Each row comes from the steps of one walk. Every step used is in the known rows, and no mark comes twice. Write the walk behind each row, first mark first.
In the rows, zero is written as 100.
Known rows
X > T: 89; 123; 123; 109; 117; 103; 108; 93; 129; 67; 99; 97; 99; 89; 107; 105; 101; 107; 82; 117; 105; 132; 92; 88; 117; 111; 75; 84; 117; 95; 125; 99; 106; 81; 103; 108; 70; 88; 83
W > M > F > U > X > T: 155; 122; 139; 128; 125; 91; 101; 95; 133; 62; 100; 95; 103; 95; 112; 95; 86; 121; 76; 124; 94; 108; 87; 110; 91; 101; 75; 108; 108; 108; 113; 104; 95; 93; 108; 113; 72; 106; 84
U > F: 92; 116; 115; 96; 113; 109; 96; 89; 117; 54; 101; 89; 87; 80; 117; 109; 110; 88; 75; 117; 104; 116; 103; 92; 96; 100; 69; 91; 114; 92; 121; 105; 92; 71; 98; 104; 73; 97; 78
X > T > V > Z > F > G: 78; 120; 124; 121; 122; 101; 104; 96; 128; 85; 95; 92; 90; 98; 116; 109; 98; 89; 83; 113; 93; 140; 100; 97; 107; 109; 72; 90; 118; 91; 112; 101; 83; 78; 108; 121; 71; 101; 81
M > W: 123; 118; 128; 105; 122; 103; 93; 92; 130; 77; 103; 96; 110; 78; 106; 113; 91; 91; 82; 110; 124; 114; 109; 65; 121; 97; 69; 93; 117; 116; 118; 108; 98; 82; 98; 106; 68; 90; 79
M > X: 131; 125; 121; 89; 123; 112; 89; 70; 124; 61; 93; 94; 107; 85; 113; 107; 91; 108; 79; 120; 102; 131; 114; 72; 125; 99; 82; 103; 119; 102; 119; 115; 110; 84; 98; 117; 76; 92; 82
A > G: 64; 119; 115; 94; 113; 101; 100; 85; 130; 74; 94; 98; 98; 93; 107; 120; 119; 85; 80; 109; 126; 113; 105; 87; 104; 120; 81; 99; 108; 102; 113; 95; 100; 90; 104; 112; 73; 101; 86
A > G > F > U: 50; 114; 107; 95; 114; 84; 101; 87; 122; 82; 95; 93; 102; 110; 110; 110; 113; 100; 77; 113; 120; 111; 118; 97; 100; 122; 77; 109; 106; 94; 111; 95; 101; 84; 101; 122; 75; 108; 88
V > M > F > U > X: 136; 116; 122; 106; 127; 84; 88; 70; 126; 70; 93; 97; 102; 106; 109; 89; 105; 97; 69; 121; 120; 122; 118; 93; 109; 88; 69; 114; 116; 105; 108; 99; 87; 75; 108; 120; 70; 102; 79
F > G: 75; 122; 122; 107; 123; 117; 83; 96; 130; 79; 93; 86; 92; 82; 109; 121; 99; 97; 83; 112; 118; 119; 97; 74; 95; 98; 79; 99; 119; 96; 108; 97; 104; 72; 102; 98; 70; 109; 87
A > G > F > Z: 61; 113; 108; 98; 108; 94; 94; 95; 123; 76; 99; 91; 104; 107; 116; 116; 118; 91; 78; 110; 118; 106; 111; 101; 104; 119; 77; 109; 104; 103; 106; 94; 105; 87; 103; 113; 74; 106; 85
M > F > Z > W: 135; 118; 112; 106; 116; 105; 87; 95; 123; 86; 110; 90; 107; 70; 131; 102; 89; 89; 76; 126; 103; 108; 121; 93; 111; 87; 68; 95; 112; 98; 108; 109; 110; 79; 99; 113; 70; 106; 77
W > G: 80; 123; 115; 93; 114; 115; 87; 85; 132; 65; 90; 90; 104; 89; 116; 126; 105; 104; 74; 110; 129; 130; 98; 92; 93; 123; 74; 100; 111; 88; 120; 101; 102; 80; 104; 101; 74; 112; 88
A > G > F > Z > R: 49; 115; 110; 95; 105; 93; 95; 94; 126; 77; 101; 92; 104; 108; 117; 117; 118; 95; 76; 109; 116; 108; 119; 99; 103; 119; 79; 109; 106; 107; 103; 95; 102; 86; 104; 117; 72; 108; 86
U > X > T > V: 96; 122; 127; 123; 125; 86; 96; 81; 130; 67; 87; 99; 91; 106; 105; 107; 103; 109; 82; 110; 93; 131; 93; 99; 125; 108; 76; 97; 119; 98; 131; 110; 88; 79; 110; 116; 74; 101; 80
T > X > U > F > G > A: 105; 121; 117; 125; 115; 109; 114; 69; 123; 59; 94; 78; 92; 92; 102; 104; 97; 112; 99; 121; 110; 136; 119; 81; 115; 115; 81; 118; 104; 79; 124; 106; 71; 82; 105; 117; 70; 104; 82
T > X: 145; 125; 128; 102; 116; 105; 95; 79; 129; 66; 93; 79; 98; 91; 101; 108; 95; 110; 91; 121; 112; 139; 123; 87; 123; 110; 82; 99; 107; 95; 121; 107; 88; 85; 99; 108; 71; 93; 80
U > F > G: 67; 117; 116; 105; 116; 114; 92; 96; 120; 56; 100; 87; 85; 86; 117; 116; 103; 88; 77; 115; 110; 110; 97; 83; 90; 94; 70; 102; 118; 86; 114; 99; 85; 68; 102; 99; 70; 110; 81
Z > F: 110; 118; 107; 99; 110; 113; 93; 88; 118; 64; 98; 79; 91; 85; 119; 114; 105; 88; 74; 115; 113; 122; 123; 93; 113; 91; 74; 83; 122; 108; 114; 108; 92; 72; 93; 119; 73; 84; 80
F > U > X > T > V > M > W > G: 92; 119; 118; 126; 138; 80; 103; 78; 131; 75; 88; 111; 97; 130; 104; 100; 90; 115; 79; 111; 110; 131; 129; 91; 112; 103; 74; 112; 121; 88; 125; 109; 83; 76; 107; 124; 71; 108; 84
V > T: 134; 120; 116; 92; 108; 102; 95; 84; 127; 81; 90; 94; 92; 89; 107; 117; 104; 103; 87; 114; 99; 141; 116; 90; 105; 106; 76; 96; 118; 94; 122; 102; 69; 81; 104; 96; 67; 74; 78
F > U > X > T > V: 96; 121; 115; 123; 136; 83; 102; 79; 125; 80; 89; 107; 88; 120; 103; 97; 91; 116; 83; 115; 97; 132; 130; 98; 109; 103; 80; 99; 121; 87; 127; 113; 99; 74; 101; 126; 73; 99; 83
T > V > M > X > U: 119; 119; 128; 105; 132; 108; 86; 65; 118; 83; 81; 97; 96; 88; 107; 101; 98; 97; 81; 115; 90; 147; 100; 84; 114; 110; 72; 103; 108; 94; 116; 107; 87; 85; 109; 124; 72; 103; 80
F > Z > R: 101; 121; 113; 103; 112; 115; 82; 100; 129; 73; 106; 99; 95; 93; 121; 116; 105; 97; 79; 110; 101; 121; 139; 92; 101; 96; 84; 87; 118; 116; 104; 108; 119; 80; 99; 107; 66; 96; 83
T > X > U: 136; 124; 120; 110; 116; 107; 107; 70; 125; 63; 94; 78; 97; 88; 101; 103; 99; 115; 99; 122; 105; 140; 126; 77; 122; 118; 85; 107; 106; 84; 128; 108; 90; 92; 102; 119; 72; 91; 80
G > F > Z: 114; 113; 109; 98; 110; 100; 80; 103; 114; 77; 103; 82; 105; 95; 121; 106; 107; 106; 79; 117; 105; 114; 114; 104; 105; 102; 71; 100; 108; 105; 108; 105; 124; 74; 96; 108; 74; 96; 80
A > G > F > U > X > T: 45; 114; 110; 105; 115; 76; 107; 86; 126; 75; 94; 97; 103; 121; 109; 107; 113; 105; 78; 111; 118; 113; 114; 100; 109; 122; 78; 115; 110; 93; 116; 97; 93; 83; 105; 125; 75; 110; 87
U > F > Z: 106; 114; 107; 106; 114; 115; 90; 100; 115; 51; 107; 95; 88; 91; 125; 111; 108; 83; 78; 115; 100; 108; 116; 100; 96; 89; 71; 95; 114; 94; 114; 107; 101; 72; 98; 100; 70; 95; 76

Which walk is each row?
124; 118; 115; 112; 128; 82; 91; 71; 122; 79; 105; 92; 101; 90; 117; 95; 88; 105; 76; 126; 93; 115; 120; 100; 103; 92; 73; 103; 119; 94; 118; 112; 109; 77; 98; 126; 74; 103; 81
M > F > U > X
110; 118; 116; 115; 117; 116; 103; 109; 121; 55; 99; 102; 93; 93; 130; 104; 92; 94; 77; 118; 95; 112; 116; 96; 108; 92; 68; 103; 109; 86; 116; 109; 73; 78; 105; 106; 70; 111; 76
U > F > Z > W > M > X > T > V
100; 114; 110; 100; 120; 77; 90; 84; 116; 80; 93; 85; 99; 111; 110; 97; 103; 122; 77; 118; 108; 118; 125; 102; 107; 106; 74; 108; 115; 97; 119; 110; 108; 67; 96; 122; 78; 103; 84
G > F > U > X
101; 122; 122; 117; 120; 87; 99; 84; 133; 56; 91; 98; 95; 109; 105; 106; 108; 111; 81; 111; 108; 123; 100; 92; 128; 103; 79; 101; 123; 102; 131; 108; 93; 76; 109; 113; 74; 97; 80
U > X > T
62; 121; 119; 125; 121; 117; 88; 86; 127; 88; 88; 89; 93; 83; 102; 121; 97; 99; 86; 111; 131; 127; 94; 84; 98; 106; 80; 106; 112; 103; 104; 99; 94; 65; 104; 102; 69; 117; 90
F > G > A
96; 118; 104; 119; 122; 93; 102; 82; 118; 68; 93; 91; 85; 116; 116; 103; 93; 102; 76; 115; 98; 128; 137; 104; 114; 91; 76; 92; 126; 94; 121; 115; 80; 70; 96; 132; 73; 91; 82
Z > F > U > X > T > V
106; 115; 125; 111; 124; 84; 98; 85; 135; 61; 91; 103; 115; 127; 106; 100; 101; 105; 69; 108; 142; 123; 113; 80; 121; 101; 63; 125; 117; 108; 113; 95; 70; 75; 113; 111; 68; 108; 81
V > M > W > G > F > U > X > T
61; 116; 104; 123; 116; 116; 113; 75; 116; 62; 97; 88; 85; 79; 111; 106; 110; 99; 91; 116; 109; 120; 103; 76; 93; 111; 76; 110; 112; 78; 125; 103; 91; 76; 105; 118; 72; 105; 84
X > U > F > G > A
124; 124; 113; 98; 123; 115; 102; 60; 121; 59; 95; 94; 105; 82; 113; 101; 94; 114; 87; 120; 95; 133; 116; 63; 124; 107; 85; 111; 118; 90; 127; 116; 110; 90; 100; 129; 76; 90; 82
M > X > U
83; 123; 129; 116; 124; 102; 104; 90; 125; 82; 93; 97; 96; 86; 107; 106; 94; 104; 83; 117; 84; 144; 79; 97; 112; 118; 70; 79; 112; 87; 126; 103; 99; 83; 104; 115; 70; 96; 82
X > T > V
119; 117; 117; 121; 131; 76; 97; 72; 125; 90; 104; 94; 98; 98; 120; 92; 87; 99; 78; 124; 84; 123; 120; 106; 102; 96; 72; 106; 118; 91; 115; 111; 97; 79; 103; 133; 74; 105; 79
M > F > U > X > T > V > Z
161; 125; 145; 116; 124; 108; 100; 96; 135; 59; 90; 98; 103; 95; 111; 102; 90; 114; 81; 118; 94; 126; 91; 97; 105; 111; 81; 110; 107; 111; 110; 108; 87; 99; 113; 114; 73; 103; 83
W > M > X > T > V > Z
97; 118; 127; 111; 133; 110; 88; 69; 118; 78; 82; 95; 93; 92; 110; 102; 95; 94; 80; 115; 90; 141; 94; 82; 108; 106; 69; 110; 109; 88; 114; 104; 76; 81; 111; 122; 71; 112; 80
T > V > M > X > U > F > G
104; 120; 125; 122; 125; 84; 97; 83; 133; 71; 87; 98; 89; 110; 107; 106; 109; 101; 82; 108; 97; 132; 106; 99; 123; 107; 77; 102; 120; 100; 126; 110; 83; 77; 113; 119; 74; 103; 78
U > X > T > V > Z
81; 119; 110; 128; 133; 82; 109; 79; 131; 90; 82; 110; 89; 125; 109; 100; 92; 113; 81; 112; 120; 135; 148; 100; 112; 112; 80; 112; 118; 84; 122; 114; 78; 68; 108; 129; 73; 116; 84
F > U > X > T > V > Z > W > G > A
97; 121; 112; 118; 132; 83; 104; 79; 127; 73; 91; 106; 90; 121; 103; 98; 95; 117; 82; 115; 106; 126; 134; 95; 110; 100; 82; 102; 123; 90; 127; 112; 104; 74; 101; 123; 73; 96; 83
F > U > X > T
101; 121; 102; 112; 114; 123; 90; 108; 129; 82; 92; 103; 101; 92; 125; 118; 97; 96; 79; 112; 137; 119; 139; 92; 114; 103; 76; 100; 108; 97; 109; 109; 98; 72; 104; 102; 69; 114; 82
F > Z > W > G > A
112; 120; 110; 112; 133; 88; 93; 77; 125; 76; 89; 102; 88; 114; 103; 100; 98; 112; 81; 115; 111; 122; 142; 93; 106; 98; 84; 102; 122; 94; 124; 115; 107; 71; 99; 122; 74; 95; 83
F > U > X
116; 124; 126; 103; 128; 104; 100; 73; 127; 71; 92; 100; 105; 94; 115; 102; 88; 104; 83; 119; 85; 144; 108; 81; 127; 108; 79; 104; 118; 93; 119; 113; 95; 86; 105; 127; 74; 97; 80
M > X > T > V > Z
50; 112; 117; 112; 120; 72; 107; 84; 127; 81; 92; 101; 107; 128; 106; 105; 107; 99; 76; 108; 119; 114; 110; 95; 115; 119; 71; 121; 107; 98; 113; 94; 79; 85; 109; 127; 73; 115; 85
A > G > F > U > X > T > V > M > W
151; 122; 141; 130; 128; 91; 99; 93; 130; 69; 96; 96; 101; 95; 112; 95; 83; 119; 77; 124; 85; 114; 83; 115; 89; 105; 73; 106; 104; 105; 113; 106; 93; 94; 108; 115; 72; 110; 84
W > M > F > U > X > T > V
133; 122; 128; 98; 123; 103; 98; 73; 130; 53; 87; 102; 109; 107; 106; 94; 103; 104; 72; 117; 121; 136; 105; 74; 131; 97; 73; 113; 118; 108; 110; 98; 85; 82; 110; 114; 70; 93; 80
V > M > X > T
113; 117; 131; 121; 127; 105; 88; 94; 128; 117; 83; 90; 89; 75; 118; 109; 94; 83; 82; 115; 108; 133; 116; 101; 98; 113; 72; 101; 103; 99; 100; 108; 69; 76; 113; 121; 73; 126; 81
T > V > Z > W > M > F > G > A
80; 121; 133; 119; 126; 99; 105; 89; 131; 75; 91; 102; 106; 101; 107; 106; 93; 101; 78; 112; 102; 145; 78; 89; 118; 117; 64; 95; 111; 92; 122; 96; 81; 84; 111; 112; 67; 105; 82
X > T > V > M > W > G
99; 118; 102; 117; 120; 94; 103; 84; 121; 60; 96; 91; 86; 116; 116; 104; 96; 103; 74; 115; 108; 123; 141; 100; 115; 87; 77; 94; 129; 97; 120; 113; 84; 68; 95; 130; 73; 89; 82
Z > F > U > X > T
81; 116; 122; 117; 125; 82; 98; 91; 134; 80; 99; 97; 115; 113; 115; 112; 89; 102; 77; 106; 122; 123; 115; 88; 113; 114; 64; 118; 116; 99; 119; 108; 77; 79; 107; 117; 71; 116; 82
M > W > G > F > U > X > T > V > Z
119; 117; 124; 103; 128; 102; 81; 84; 122; 106; 88; 90; 85; 81; 114; 113; 108; 76; 84; 111; 94; 141; 118; 102; 95; 115; 76; 87; 110; 100; 108; 110; 94; 79; 105; 119; 74; 101; 78
T > V > Z
88; 120; 122; 128; 123; 85; 96; 86; 133; 68; 88; 93; 86; 116; 112; 110; 104; 98; 81; 107; 100; 129; 108; 98; 122; 101; 77; 106; 125; 100; 121; 108; 74; 73; 113; 122; 74; 107; 79
U > X > T > V > Z > F > G
88; 114; 114; 108; 124; 75; 95; 86; 115; 85; 92; 88; 99; 114; 110; 94; 97; 124; 78; 118; 94; 126; 115; 108; 109; 111; 72; 106; 113; 90; 121; 108; 102; 69; 99; 126; 76; 105; 84
G > F > U > X > T > V
140; 124; 121; 118; 121; 120; 95; 119; 130; 76; 93; 107; 101; 93; 125; 107; 87; 103; 82; 117; 104; 117; 128; 92; 119; 96; 77; 100; 107; 101; 109; 111; 93; 86; 107; 106; 69; 108; 79
F > Z > W > M > X > T > V
68; 121; 110; 96; 113; 93; 105; 103; 133; 80; 82; 94; 105; 98; 122; 108; 96; 121; 70; 116; 143; 122; 136; 82; 123; 117; 69; 108; 113; 78; 125; 105; 71; 67; 106; 115; 75; 131; 84
Z > W > G > F > U > X > T
155; 127; 144; 116; 125; 112; 100; 94; 132; 55; 89; 99; 105; 92; 109; 103; 84; 123; 80; 120; 90; 125; 77; 95; 106; 110; 79; 106; 105; 109; 115; 107; 92; 100; 111; 110; 73; 102; 85
W > M > X > T > V
111; 117; 126; 107; 131; 108; 89; 66; 116; 76; 83; 96; 94; 89; 110; 100; 99; 94; 79; 116; 87; 143; 98; 86; 110; 108; 69; 105; 108; 90; 117; 106; 80; 83; 109; 123; 72; 106; 78
T > V > M > X > U > F
113; 125; 125; 102; 127; 104; 104; 79; 128; 76; 89; 101; 106; 92; 118; 100; 84; 105; 80; 119; 94; 142; 118; 74; 134; 108; 78; 104; 118; 90; 119; 114; 85; 83; 106; 127; 75; 103; 79
M > X > T > V > Z > W
97; 122; 112; 103; 123; 115; 104; 66; 119; 50; 97; 92; 100; 85; 118; 103; 93; 109; 85; 120; 93; 125; 111; 63; 114; 100; 81; 119; 120; 81; 124; 112; 95; 85; 102; 124; 75; 101; 82
M > X > U > F > G
131; 116; 124; 112; 127; 82; 96; 73; 127; 67; 96; 99; 105; 111; 108; 87; 102; 101; 70; 121; 115; 124; 112; 94; 113; 89; 67; 114; 117; 103; 109; 97; 84; 76; 110; 120; 70; 100; 79
V > M > F > U > X > T
47; 113; 110; 105; 117; 72; 109; 91; 127; 92; 89; 97; 98; 122; 114; 106; 113; 96; 77; 110; 120; 115; 133; 100; 111; 124; 76; 117; 108; 90; 112; 98; 74; 81; 110; 131; 76; 120; 85
A > G > F > U > X > T > V > Z > W
